What can hang from each mark
Q954: Q836
Q677: Q312 Q635 Q730
Q635: Q677
Q836: Q730 Q954
Q730: Q10 Q127 Q677 Q836
Q312: Q10 Q677
Q127: Q635 Q730
Q156: Q677
Q10: Q312

Each row was made from one small tree. The marks that hang from a mark follow it in brackets, in the order of their numbers. Every link used is in the known rows. Write each row's tree.
Known rows
Q677{Q312{Q10} Q635 Q730{Q127 Q836{Q954}}}: [-11   2 -34   6 -13  -6   1   6   7 -11 -20 -23  18 -12  20   0  14   4
  -3  -2 -10  -3  23  28]
Q312{Q10 Q677{Q635 Q730{Q127 Q836}}}: [ -4  -8 -29   9 -13   2   7  15   2   1   2 -18   6 -29  19   0  11   4
  -2   4  -3  -7  17  30]
Q127{Q730{Q677 Q836}}: [ -2  -1   0  -9   1 -11  15   5  10  16  -3 -17  -2  -8   8   6   6  11
  -6  -5  -6  -3   2   7]
Q730{Q127{Q635} Q677}: [-10  -5  -1 -15   1  -1  15   9   9  14   1 -11   0 -16  12  12   2   2
  10  -2 -14  -3   1  11]
Q635{Q677{Q312{Q10} Q730{Q127 Q836{Q954}}}}: [ -1  -1 -29   6 -10  -7   1   3   7  -4  -9 -20  16 -17  17  -4  27  -1
  -2  -1  -1   2  29  16]
Q730{Q10}: [-2  0 -3 -5 10 -2  2  2  0 10 -3 -9 -1 -1  6  1  1  1  1 -3 -8  4 -2  7]
Q10{Q312{Q677{Q635 Q730{Q127 Q836}}}}: [-17  -1 -18   4 -11   3   7  15   7   1   0 -19   4 -21  23   0  13   6
  -4   2 -14  -6  16  17]
Q127{Q730{Q836{Q954}}}: [  3  11  -3  -1   2 -14   5 -13  12   2 -13  -4   8   7   4   2   3   5
  -9  -4  -1  -3   4   0]
Q836{Q954}: [  5  10  -5   7   1  -5  -3 -11   1  -2  -9   5   7  12  -1  -1   0   0
   0   2   0   2   7  -1]
Q677{Q312{Q10} Q635 Q730{Q836{Q954}}}: [ -4   4 -32   9 -18  -3  -7   8   2 -14 -20 -23  21  -4  14  -5   9  15
  -1   0  -8  -3  21  24]
Q10{Q312{Q677{Q635 Q730{Q127 Q836{Q954}}}}}: [-12   8 -23  10  -9  -3   3   3   8  -1  -9 -13  11  -9  23  -1  13   4
  -4   4 -13  -5  23  14]
Q836{Q730{Q10}}: [ 2  8  6 -3 16 -7 -1 -3  7  7 -6 -8  4  0 -1 -2  7  3  3 -9 -3  2  1  6]
Q127{Q730}: [ -1   4   4 -11   5  -2   0   1   7  -1  -1  -2   6  -4   2   1  -6   5
  -2   3  -3  -2  -1  -6]
Q312{Q10 Q677{Q635}}: [  3  -9 -26  17  -8   7  -9  13 -13  -2   8  -4  10 -12   9  -7  -3  11
   3   7  -3  -2  15  17]
Q954{Q836{Q730{Q127 Q677{Q312}}}}: [-11   5  -6  -4  -1 -11  15   6  17   4 -10 -26  -8  -4  12  -3  16   5
   5 -12  -5   0  17  11]
Q677{Q312 Q730}: [ -8   0  -6  -9  -7   5  -5  14   6 -13  -6 -17  10 -10   4  -6   2   6
   2   0  -6  -1   9   0]
Q730{Q10 Q127 Q677{Q635} Q836}: [-14  -8 -19  -2   1 -11  21   9   7  25 -10 -27  -7 -11  23  15  12   0
   0  -6 -19  -1   6  32]
Q635{Q677{Q312 Q730{Q10 Q127 Q836{Q954}}}}: [ -7   1 -23  -3  -2  -7   6   2  15   6 -15 -27  11 -11  19   1  25  -4
   2  -6  -9   3  22  13]
Q635{Q677{Q312 Q730{Q10 Q836}}}: [ -6  -6 -17  -6  -7   1   1  13   7   6  -5 -31   8 -15  14  -1  20   7
   3  -6  -7   2  13   9]
Q635{Q677{Q312 Q730{Q10 Q836{Q954}}}}: [ -1   4 -23   1  -5  -4  -2   4   9   4 -15 -26  15  -3  12  -4  20   6
   3  -5  -7   2  20   8]
Q156{Q677}: [  0  -5  -1   0  -4  -3  -6   7   1   8   9  -6  -6 -10   4   4   2  -1
   2   3   5   3   9   2]
Q954{Q836{Q730}}: [ 1 13  4  2 -1 -7  5 -7 12 -2 -8 -6 -5  9 -4 -5 10  8  6 -9  8 -4  1  0]

Which tree is each row?
[ -8  10 -10  -3  -4  -1   5   1  13   4  -5 -13  12 -15  21   0  13   7
   2  -2 -15  -6  13   9] : Q10{Q312{Q677{Q730{Q127{Q635} Q836{Q954}}}}}
[ -1   7 -10   7   1 -14  12 -16   9   5 -12  -2  -2   5   8   7  13  -9
  -9  -7   1   0   7  12] : Q730{Q127 Q836{Q954}}
[ -5  -4 -18   6  -4  -4  -7  18  -3  -4  -7 -23  17  -8   8  -8   6  19
   6  -4 -11   0  23  21] : Q836{Q730{Q677{Q312{Q10} Q635}}}
[-10  17   2 -13  21 -12   8  -3  15  21 -14 -16  13   0  19   4  14   9
  11 -10 -27   3  11  12] : Q836{Q730{Q10{Q312} Q127{Q635} Q677} Q954}
[ -7  20   2  -2  24 -15   0 -14  12   8 -16  -6  10   7  12  -2  16  -2
   0  -7 -14   7  12   5] : Q836{Q730{Q10{Q312} Q127} Q954}
[  1  13  -2 -10  -2  -8   4 -10  14   2 -13  -6  13   2   6   7  -2  13
   1  -6  -9  -8  -3   0] : Q127{Q635 Q730{Q836{Q954}}}
[ -4  -2 -20   1  -3   9  -2  20   2   4   1 -17  11 -14  12  -2  -5  11
   8   7 -11  -3   9  15] : Q312{Q677{Q635 Q730{Q10}}}
[ -7  16   1  -3  24 -19   8  -7  13  20 -14 -15   6   3  17   0  18   2
   1  -7 -19   7  18  11] : Q836{Q730{Q10{Q312} Q127 Q677} Q954}
[ -5   8   1  -4   3 -14  20  -1  18  11  -6 -15 -12  -2   7   1  17   4
   5  -9   1  -2  10  11] : Q954{Q836{Q730{Q127 Q677}}}
[ -8   9   1 -18  10 -11  22   4  21  23  -9 -26  -8  -8  16   9  12  11
  16 -15 -14  -3   1  19] : Q954{Q836{Q730{Q10 Q127{Q635} Q677}}}
[-10   0  -3 -17  11  -1  10   3   8  13  -5 -12   1 -12  15  12   1  -2
  10  -5 -17   0  -6  12] : Q730{Q10 Q127{Q635}}
[-15   6  -7 -19   6  -8  16  10  20  15 -14 -38  -3  -9  20   4  13  14
  17 -17 -20  -1   9  19] : Q954{Q836{Q730{Q10 Q127{Q635} Q677{Q312}}}}
[ -2   2 -18  -9  -4 -11   3   6   7   6 -13 -27  17  -8  18   1   5  25
   2  -7 -17  -2  15  17] : Q127{Q635 Q730{Q677{Q312{Q10}} Q836{Q954}}}
[  1  -1  -9  -3   6   4   0  14   4   7   4 -14   5 -16   9  -5   1   5
   3   5  -5   0   7   8] : Q312{Q677{Q730{Q10}}}
[ -8  -8 -25   7 -11   6 -12  15 -10 -12  -4 -16  13  -7  12  -5   0  12
   3   1 -11   0  15  16] : Q677{Q312{Q10} Q635}
[-23   3 -13 -10   1  -3  11  10  11  10 -14 -27   2 -15  27   9  18   4
  -2  -3 -23  -2   5  22] : Q677{Q635 Q730{Q10{Q312} Q127 Q836}}
[ -1  13  -5 -15   8 -11   7  -8  14  12 -18 -15  13   2  12   9  -1  14
   4  -8 -14  -3  -4   7] : Q127{Q635 Q730{Q10 Q836{Q954}}}
[ -8  13  -3 -18  12 -13   9   0  13  26 -16 -26  10   1  24   7   8  22
   3  -7 -31  -1   4   9] : Q127{Q635 Q730{Q10{Q312} Q677 Q836{Q954}}}
[-10   0 -10   3  -6  -2  -4  15   4  -3  -9 -21  14  -2   5  -5   3  15
   7  -4 -13  -3  18  12] : Q836{Q730{Q677{Q312 Q635}}}
[ -9   3  -3 -15   9  -1   1   8   5  17   1 -23   6 -17  23   2   4  21
   1  -7 -23  -4   0   5] : Q127{Q635 Q730{Q10{Q312{Q677}} Q836}}
[ -8   1  -4  -8  -4  -5  16   1  15   4  -6 -13  -3 -17  10   7  15  -7
  -6  -4  -1  -5   2  14] : Q677{Q730{Q127 Q836}}
[  7  -6 -17   9  -7   0   1  11  -3   3   6 -14   3 -22   8  -8  12  10
  -6   2   5  -4  12  19] : Q312{Q10 Q677{Q730{Q836}}}
